What can hang from each mark
zesu: tuman zafa
vita: fipi zafa
ludusik: fipi kebi zesu
kebi: luba ludusik
tuman: vuture zesu
vuvolav: kebi
gemime: fipi
zafa: vuvolav

Known rows, with every way that one mark hangs from another
kebi{luba ludusik{zesu{zafa{vuvolav}}}}: -0.49 +2.39 +2.28 -0.83 -1.04 +0.87 +3.11 -0.71 -1.45 -1.32 -1.62 -2.12 +2.25 +0.76 +1.04 +1.39 +0.37 -1.14 -1.36 -1.35 -2.14 -0.01 -4.57 -0.71 -2.34 +0.10 -0.05 +2.33 -2.87 -1.38 +1.48
zafa{vuvolav{kebi{ludusik}}}: -0.01 +2.91 +1.54 +1.09 -1.33 -1.83 +1.93 -1.26 -0.85 -0.57 -1.30 -1.96 +0.99 +0.45 +0.04 -0.48 +1.62 +1.21 -0.53 +1.71 -0.85 -0.06 -2.45 -0.64 -0.34 -0.17 +2.69 +2.92 -5.97 +1.45 +0.25
vita{zafa{vuvolav{kebi{luba ludusik{fipi}}}}}: -0.38 +2.73 +3.62 -2.16 -2.06 -0.03 +1.72 -2.26 -3.10 +2.24 -3.14 -2.58 +0.64 +2.84 +0.04 -1.96 +3.08 -0.76 -0.87 +0.77 +0.72 +0.81 -3.97 -2.80 -1.16 -0.62 +5.36 +4.24 -6.56 +0.03 +3.91
ludusik{fipi kebi{luba} zesu{tuman}}: +0.75 -0.26 +1.14 -1.30 +0.87 +3.72 +1.85 -1.88 -4.60 -1.01 -0.33 -0.24 -0.37 +0.72 +4.17 +2.65 -0.15 -0.62 -1.24 -0.91 +1.18 -1.79 -4.47 -3.25 -1.20 -0.47 +2.09 +1.60 -1.07 +0.64 +3.51
zesu{tuman{vuture} zafa}: +0.37 +1.61 -1.96 +1.97 +0.08 +0.85 +0.41 +0.61 +2.27 -3.00 -0.74 -1.04 -0.70 +0.65 +0.39 +0.12 -0.56 +0.10 -0.56 -2.03 +0.32 -0.21 -3.71 +1.23 -1.38 +0.63 -0.15 -0.96 +3.30 +0.44 -2.40
tuman{zesu}: -1.71 -0.26 -2.26 -2.01 +0.36 +0.99 +2.27 +0.37 -1.05 +0.45 -0.67 +2.93 -0.80 -0.09 -0.95 +0.07 -0.32 +1.19 +0.54 -0.13 -0.07 -1.01 +0.02 +1.24 -1.12 -0.49 -1.27 +0.17 -1.00 +2.00 -0.50
ludusik{fipi zesu{tuman}}: +1.59 -0.60 +0.91 -2.99 +0.62 +1.11 +0.38 -0.32 -3.44 -0.32 +0.32 -0.09 +0.09 +1.23 +2.31 +0.17 -0.73 +0.21 -0.94 -0.17 -0.07 -2.96 -2.20 -2.87 -0.90 +1.15 +2.31 +0.82 +0.42 +0.59 +0.54
zesu{tuman{vuture} zafa{vuvolav{kebi{ludusik}}}}: +0.48 +4.80 -0.72 +3.14 -1.06 -1.08 +2.78 -0.49 +1.04 -3.78 -2.27 -2.84 +0.24 +1.38 +0.53 -0.44 +1.16 +1.23 -0.80 -0.76 -1.28 -0.31 -6.30 +0.44 -1.35 +0.24 +2.77 +1.85 -2.47 +1.84 -2.45
zafa{vuvolav{kebi{luba ludusik{fipi zesu{tuman}}}}}: +1.36 +3.22 +3.84 -2.17 -0.46 +0.15 +2.47 -2.37 -5.29 -1.35 -1.29 -1.65 +0.75 +2.05 +2.62 +0.30 +1.40 -0.11 -1.71 +0.39 -0.99 -1.58 -5.48 -3.17 -1.83 +0.36 +5.22 +3.59 -4.84 +1.30 +2.84
zafa{vuvolav{kebi{luba}}}: +0.08 +2.72 +0.50 +1.12 -0.79 +1.34 +1.76 -2.28 -1.11 -0.86 +0.40 -0.74 +0.14 +1.69 +1.51 +0.57 +2.52 -0.22 -0.53 +1.94 -0.62 +1.22 -2.34 +1.11 -1.12 +0.03 +2.71 +1.62 -2.73 +0.06 +0.93
kebi{luba ludusik{fipi zesu{tuman{vuture}}}}: +0.05 +1.93 +3.53 -3.12 +0.45 -1.18 +1.57 +0.00 -3.90 -1.17 -1.28 -1.32 -1.15 +1.43 +0.75 +0.47 -0.53 -1.59 -1.20 -1.96 +1.07 -1.64 -4.20 -3.33 -1.16 -0.51 +2.06 +1.29 -0.77 +1.05 +3.59
vita{fipi zafa{vuvolav{kebi{ludusik{zesu{tuman}}}}}}: +2.38 +0.94 +0.94 -0.21 -0.48 -0.58 +1.64 -2.52 -2.90 +0.31 -2.90 -3.12 +1.46 +2.40 +0.57 -0.44 +0.64 +1.66 -1.26 -1.85 -1.42 -0.12 -4.18 +0.39 +0.72 +0.55 +2.06 +3.12 -6.33 +1.67 +0.04
gemime{fipi}: +0.20 +0.26 +1.45 -0.22 -0.18 +0.90 +0.46 -0.72 -2.47 +2.17 +0.28 +0.19 -0.43 -0.07 +0.28 -0.07 +1.53 -0.37 -0.03 +0.67 +0.09 +0.09 -1.34 -0.22 -0.80 -0.51 +2.70 +0.71 +0.05 +0.00 +2.39
vuvolav{kebi{luba ludusik{fipi zesu{tuman{vuture} zafa}}}}: +1.22 +3.15 +2.91 -2.39 -0.58 +0.13 +2.08 -0.80 -2.46 -3.56 -1.79 -2.31 +0.16 +2.58 +1.89 -0.49 -0.77 -0.36 -2.20 -1.69 +0.07 -1.89 -6.37 -2.33 -1.11 -0.80 +3.64 +2.21 -1.58 +1.61 +2.11
kebi{luba ludusik{fipi zesu{zafa}}}: +0.37 +0.97 +4.34 -4.13 -1.00 +0.67 +1.39 +0.14 -3.22 -0.10 -2.29 -1.56 +1.83 +1.15 +1.31 -0.24 -0.72 -1.48 -1.43 -1.40 -0.05 -1.73 -4.35 -3.94 -1.52 -0.30 +1.71 +2.79 -1.53 -0.42 +3.57
zesu{tuman{vuture} zafa{vuvolav{kebi{luba ludusik}}}}: +0.23 +5.01 +0.95 +2.51 -1.01 +0.01 +2.66 -1.26 +0.43 -3.80 -2.06 -2.47 -0.22 +1.65 +1.33 +0.22 +1.37 +0.14 -1.20 -1.17 -0.83 +0.94 -6.91 +0.30 -1.95 -0.23 +3.03 +1.67 -2.06 +0.94 -0.39
zesu{tuman zafa}: +1.34 +0.44 -0.89 +1.32 +0.18 +1.26 -0.67 +0.11 +0.62 -2.26 -1.38 -0.58 +0.39 +0.04 +1.80 -0.05 -0.48 -0.08 -0.79 -2.09 -0.73 -0.46 -3.53 +0.33 -0.98 +0.80 -0.15 -0.60 +2.52 -0.50 -2.22
zafa{vuvolav{kebi{luba ludusik{fipi zesu{tuman{vuture}}}}}}: +0.59 +4.18 +2.99 -1.39 -0.32 -0.43 +3.35 -1.78 -4.02 -2.12 -0.72 -2.15 -0.30 +2.46 +1.39 +0.30 +1.38 +0.15 -1.42 +0.14 -0.13 -1.77 -5.82 -2.20 -2.47 -0.13 +5.36 +2.93 -3.87 +2.02 +2.62

Rows
-1.65 +4.04 -4.94 +1.08 -0.52 +1.91 +5.13 -0.45 +1.84 -2.18 -1.17 +0.34 -0.13 +1.52 -0.97 -0.47 +1.08 +2.63 +0.30 +0.73 -0.93 -1.16 -3.31 +3.00 -2.87 -0.55 +1.04 +1.76 -2.22 +3.03 -2.48 -> tuman{vuture zesu{zafa{vuvolav{kebi}}}}
+0.74 +5.06 +2.19 +0.54 -1.10 +0.15 +2.63 -0.79 -1.61 -2.33 -2.90 -2.81 -0.18 +2.03 +1.02 -0.59 +2.18 -0.17 -1.17 -0.34 +0.38 -0.41 -7.63 -2.54 -2.89 +0.32 +5.32 +3.07 -2.24 +1.74 +1.34 -> zesu{tuman{vuture} zafa{vuvolav{kebi{luba ludusik{fipi}}}}}
+0.63 +1.69 +4.97 -4.44 -0.83 -0.26 +1.63 -1.44 -4.71 -0.71 -0.89 -1.39 +0.82 +1.66 +1.60 -0.37 +0.02 -0.66 -1.77 +0.56 +0.12 -1.55 -3.23 -3.60 +0.34 -0.98 +4.35 +3.50 -4.74 +1.31 +4.81 -> vuvolav{kebi{luba ludusik{fipi zesu}}}
-2.05 +2.95 -4.67 +0.14 -0.12 +1.95 +4.79 +0.89 +1.77 -0.85 -1.39 +0.60 -0.27 +0.61 -1.55 +0.44 +0.92 +1.75 +0.80 -0.62 -0.53 -0.74 -2.89 +2.58 -4.12 +0.00 -0.59 +1.01 -0.08 +1.88 -2.64 -> tuman{vuture zesu{zafa{vuvolav}}}
-0.12 +1.80 -4.11 +3.90 +0.47 +3.12 +4.20 -1.10 +0.61 -3.94 +0.12 -2.08 +0.99 +0.32 +2.29 +3.52 -0.04 +1.47 -0.96 -0.78 -0.80 -1.56 -6.32 +0.92 -2.80 -0.01 -0.43 +0.88 -0.92 +0.33 -2.22 -> ludusik{kebi zesu{tuman{vuture} zafa{vuvolav}}}
+0.93 +0.60 -2.26 +0.48 +0.40 +3.05 +2.99 -0.45 -0.99 -2.91 -0.50 -2.13 +0.33 +0.62 +2.61 +1.96 -1.05 +1.19 -1.11 -1.04 +1.10 -2.93 -5.84 -2.49 -1.82 -0.26 +1.27 +1.42 +0.12 +1.30 +0.26 -> ludusik{fipi kebi zesu{tuman{vuture} zafa}}
+1.18 +2.65 -0.23 +0.67 -0.13 +3.70 +2.01 -2.46 -1.53 -4.09 -0.23 -1.28 +1.20 +2.25 +3.70 +1.45 +0.74 +0.48 -2.44 -0.14 -2.70 -0.66 -5.76 +1.68 -2.06 +0.83 +1.67 +1.21 -0.52 -0.31 -0.75 -> ludusik{zesu{tuman zafa{vuvolav{kebi{luba}}}}}
+1.34 -0.04 +0.24 -0.44 +0.49 +5.00 +1.87 -1.35 -2.98 -1.65 -1.07 -0.92 +0.65 +0.47 +4.52 +2.24 -0.40 -0.91 -1.81 -1.29 +0.57 -1.93 -6.08 -3.01 -2.01 -0.19 +1.16 +1.88 -0.13 +0.19 +2.20 -> ludusik{fipi kebi{luba} zesu{tuman zafa}}
+1.25 +1.53 +0.93 +0.62 -1.37 -1.57 +1.26 -1.71 -0.91 +1.79 -3.35 -3.32 +1.32 +1.95 -1.65 -1.52 +2.06 +0.96 -0.23 -0.54 -0.13 +1.42 -2.74 +0.08 +0.77 +0.14 +2.49 +3.96 -6.87 +1.37 +0.92 -> vita{fipi zafa{vuvolav{kebi{ludusik}}}}
+0.30 +3.55 +2.63 -1.59 -0.19 +0.53 +3.14 +0.23 -2.20 -1.56 -2.08 -2.77 +0.65 +1.91 +0.88 +0.72 +0.80 -0.83 -1.34 -1.59 -0.09 -1.51 -7.25 -2.63 -4.04 +0.43 +2.76 +2.48 -0.54 +0.07 +1.32 -> kebi{luba ludusik{fipi zesu{tuman{vuture} zafa{vuvolav}}}}
+0.06 +4.63 +1.31 +0.46 +0.13 -0.13 +3.42 -1.87 -2.49 -3.71 -0.24 -1.99 -0.49 +2.05 +1.45 +1.36 +0.92 +0.40 -1.48 -0.52 -1.04 -0.55 -5.26 +0.56 -0.89 -0.76 +2.48 +1.52 -3.90 +1.45 +1.13 -> zafa{vuvolav{kebi{luba ludusik{zesu{tuman{vuture}}}}}}
-0.88 +3.10 -1.52 -0.41 -1.62 +0.51 +4.60 -0.49 -0.60 -1.22 -3.15 +0.06 +1.36 +0.40 -0.62 -1.16 +0.86 +2.48 -0.12 +0.38 -1.73 -1.16 -4.10 +0.79 -2.08 -0.22 +1.50 +3.24 -5.64 +3.02 -1.35 -> tuman{zesu{zafa{vuvolav{kebi{ludusik}}}}}
+1.55 +1.06 +4.25 -3.33 -0.26 +0.72 +1.03 +0.10 -4.04 -1.29 -2.41 -1.55 +1.15 +1.14 +2.46 +0.06 -0.73 -1.63 -1.97 -2.43 -0.21 -1.83 -5.66 -3.83 -1.90 +0.43 +2.06 +1.98 -0.04 +0.05 +2.26 -> kebi{luba ludusik{fipi zesu{tuman zafa}}}
+0.04 +2.03 +3.50 -0.63 -1.03 -0.98 +0.76 -1.71 -1.72 -1.38 -1.53 -0.68 +0.14 +0.39 +1.01 -0.71 +0.52 -0.85 -1.01 -0.23 -0.07 +0.97 -2.17 -0.88 +1.49 -1.31 +2.28 +1.43 -4.13 +1.20 +2.80 -> vuvolav{kebi{luba ludusik}}
+0.38 +0.82 -1.62 -0.30 +1.30 +0.30 +1.23 -0.11 -0.54 -2.95 +0.97 -0.21 -1.00 +0.92 +1.19 +1.30 -1.26 +0.74 -0.80 -1.65 -0.15 -1.52 -1.55 +1.30 -0.65 +0.05 -0.57 -0.84 +1.43 +0.85 -0.72 -> ludusik{zesu{tuman{vuture}}}
+0.00 -0.19 -0.39 +0.59 -0.24 +4.17 +2.72 -1.77 -0.88 -2.07 -0.27 -0.98 +1.45 +0.05 +3.50 +2.65 -1.05 -0.46 -1.45 -0.98 -0.29 -0.59 -4.07 -0.42 -0.80 -1.21 -1.16 +1.14 -1.12 -0.89 +2.10 -> ludusik{kebi{luba} zesu{zafa}}
+0.29 +1.05 -0.51 -0.30 +0.56 +3.91 +2.59 -1.12 -1.90 -2.45 -0.59 -1.67 -0.37 +0.90 +3.36 +2.16 -0.75 -0.56 -1.58 -1.81 +1.34 -1.54 -6.65 -2.19 -2.42 -0.84 +1.01 +1.69 +1.01 +0.87 +2.27 -> ludusik{fipi kebi{luba} zesu{tuman{vuture} zafa}}
-0.37 +0.28 +1.50 -0.31 -0.17 +2.60 +1.47 -1.67 -2.47 +1.00 -0.62 -0.12 -0.56 -0.33 +2.00 +1.48 +1.27 -1.14 -0.34 +0.40 +2.42 -0.03 -3.02 -3.59 -1.36 -1.14 +2.28 +2.13 -1.58 +0.45 +3.97 -> ludusik{fipi kebi{luba}}
-0.70 +2.66 -3.67 +0.41 -1.11 +2.89 +3.83 -0.70 +0.19 -1.05 -1.36 +1.07 +0.97 +0.99 +0.44 -0.50 +1.53 +2.42 +0.17 +1.29 -1.86 -1.21 -3.32 +2.19 -2.35 +0.23 +1.08 +2.25 -3.08 +2.28 -2.18 -> tuman{zesu{zafa{vuvolav{kebi}}}}
-0.05 +1.98 +3.30 -3.60 -1.89 +0.48 +2.95 -2.52 -4.27 +1.80 -2.24 -2.67 +1.50 +3.44 +0.80 -0.95 +1.66 -0.01 -1.52 +0.50 -0.29 -0.64 -4.08 -2.59 -0.85 -0.34 +4.36 +4.58 -7.44 -0.22 +4.32 -> vita{zafa{vuvolav{kebi{luba ludusik{fipi zesu}}}}}
+0.53 +2.95 +4.30 -2.95 -1.10 -0.06 +3.27 -1.85 -4.76 -0.17 -0.96 -1.89 +1.50 +2.00 +1.47 -0.01 +1.50 -0.03 -1.05 +1.75 -0.78 -1.60 -4.39 -3.42 -1.58 -0.28 +4.65 +4.53 -6.12 +1.01 +3.98 -> zafa{vuvolav{kebi{luba ludusik{fipi zesu}}}}
+1.25 +0.87 +4.60 -4.25 +0.36 -0.12 +0.84 -0.50 -5.10 -0.60 -1.66 -0.84 -0.13 +0.88 +1.82 +0.22 -0.40 -1.47 -1.32 -1.37 +0.15 -1.73 -3.82 -3.93 -0.70 -0.12 +2.25 +1.72 -1.24 +0.51 +3.44 -> kebi{luba ludusik{fipi zesu{tuman}}}
-0.02 +0.73 +0.27 -0.53 +1.31 +2.93 +2.39 -1.70 -2.97 -1.97 +0.19 -0.64 -1.35 +0.72 +2.72 +2.75 -0.17 -0.24 -0.98 -1.07 +1.98 -1.76 -4.59 -2.20 -1.79 -0.87 +1.98 +1.15 -0.54 +1.05 +3.48 -> ludusik{fipi kebi{luba} zesu{tuman{vuture}}}
-1.93 +4.65 -2.55 +0.38 -1.48 -0.44 +5.39 -0.14 +0.65 -1.96 -2.52 -0.26 +0.39 +0.75 -1.86 -0.72 +0.84 +2.59 +0.21 +0.10 -1.00 -1.21 -4.65 +1.25 -2.51 -1.02 +1.37 +2.80 -5.00 +3.60 -1.67 -> tuman{vuture zesu{zafa{vuvolav{kebi{ludusik}}}}}
+0.33 +0.46 +4.98 -4.65 -0.63 -0.36 +1.43 -0.32 -4.85 +0.92 -1.33 -1.17 +0.98 +1.08 +0.82 +0.03 -0.51 -1.58 -1.07 -0.99 +0.49 -1.53 -2.67 -4.31 -0.72 -0.45 +2.29 +2.62 -2.70 +0.19 +4.77 -> kebi{luba ludusik{fipi zesu}}
+1.43 +1.77 +4.05 -3.72 -2.02 +0.72 +1.95 -1.04 -3.45 -1.39 -1.94 -1.71 +1.96 +1.63 +1.88 -0.99 -0.76 -0.49 -1.82 -0.47 -0.48 -1.58 -4.49 -3.45 -0.40 -0.89 +3.77 +3.37 -3.81 +0.98 +3.85 -> vuvolav{kebi{luba ludusik{fipi zesu{zafa}}}}
+0.51 +2.96 +2.68 -0.93 -1.46 -2.05 +2.45 -0.70 -2.69 +0.94 -1.68 -1.92 +1.05 +0.94 -0.23 -1.43 +2.26 +1.24 -0.10 +2.55 -0.14 -1.40 -3.10 -3.63 -0.82 +0.21 +5.58 +4.10 -6.14 +2.20 +1.51 -> zafa{vuvolav{kebi{ludusik{fipi}}}}
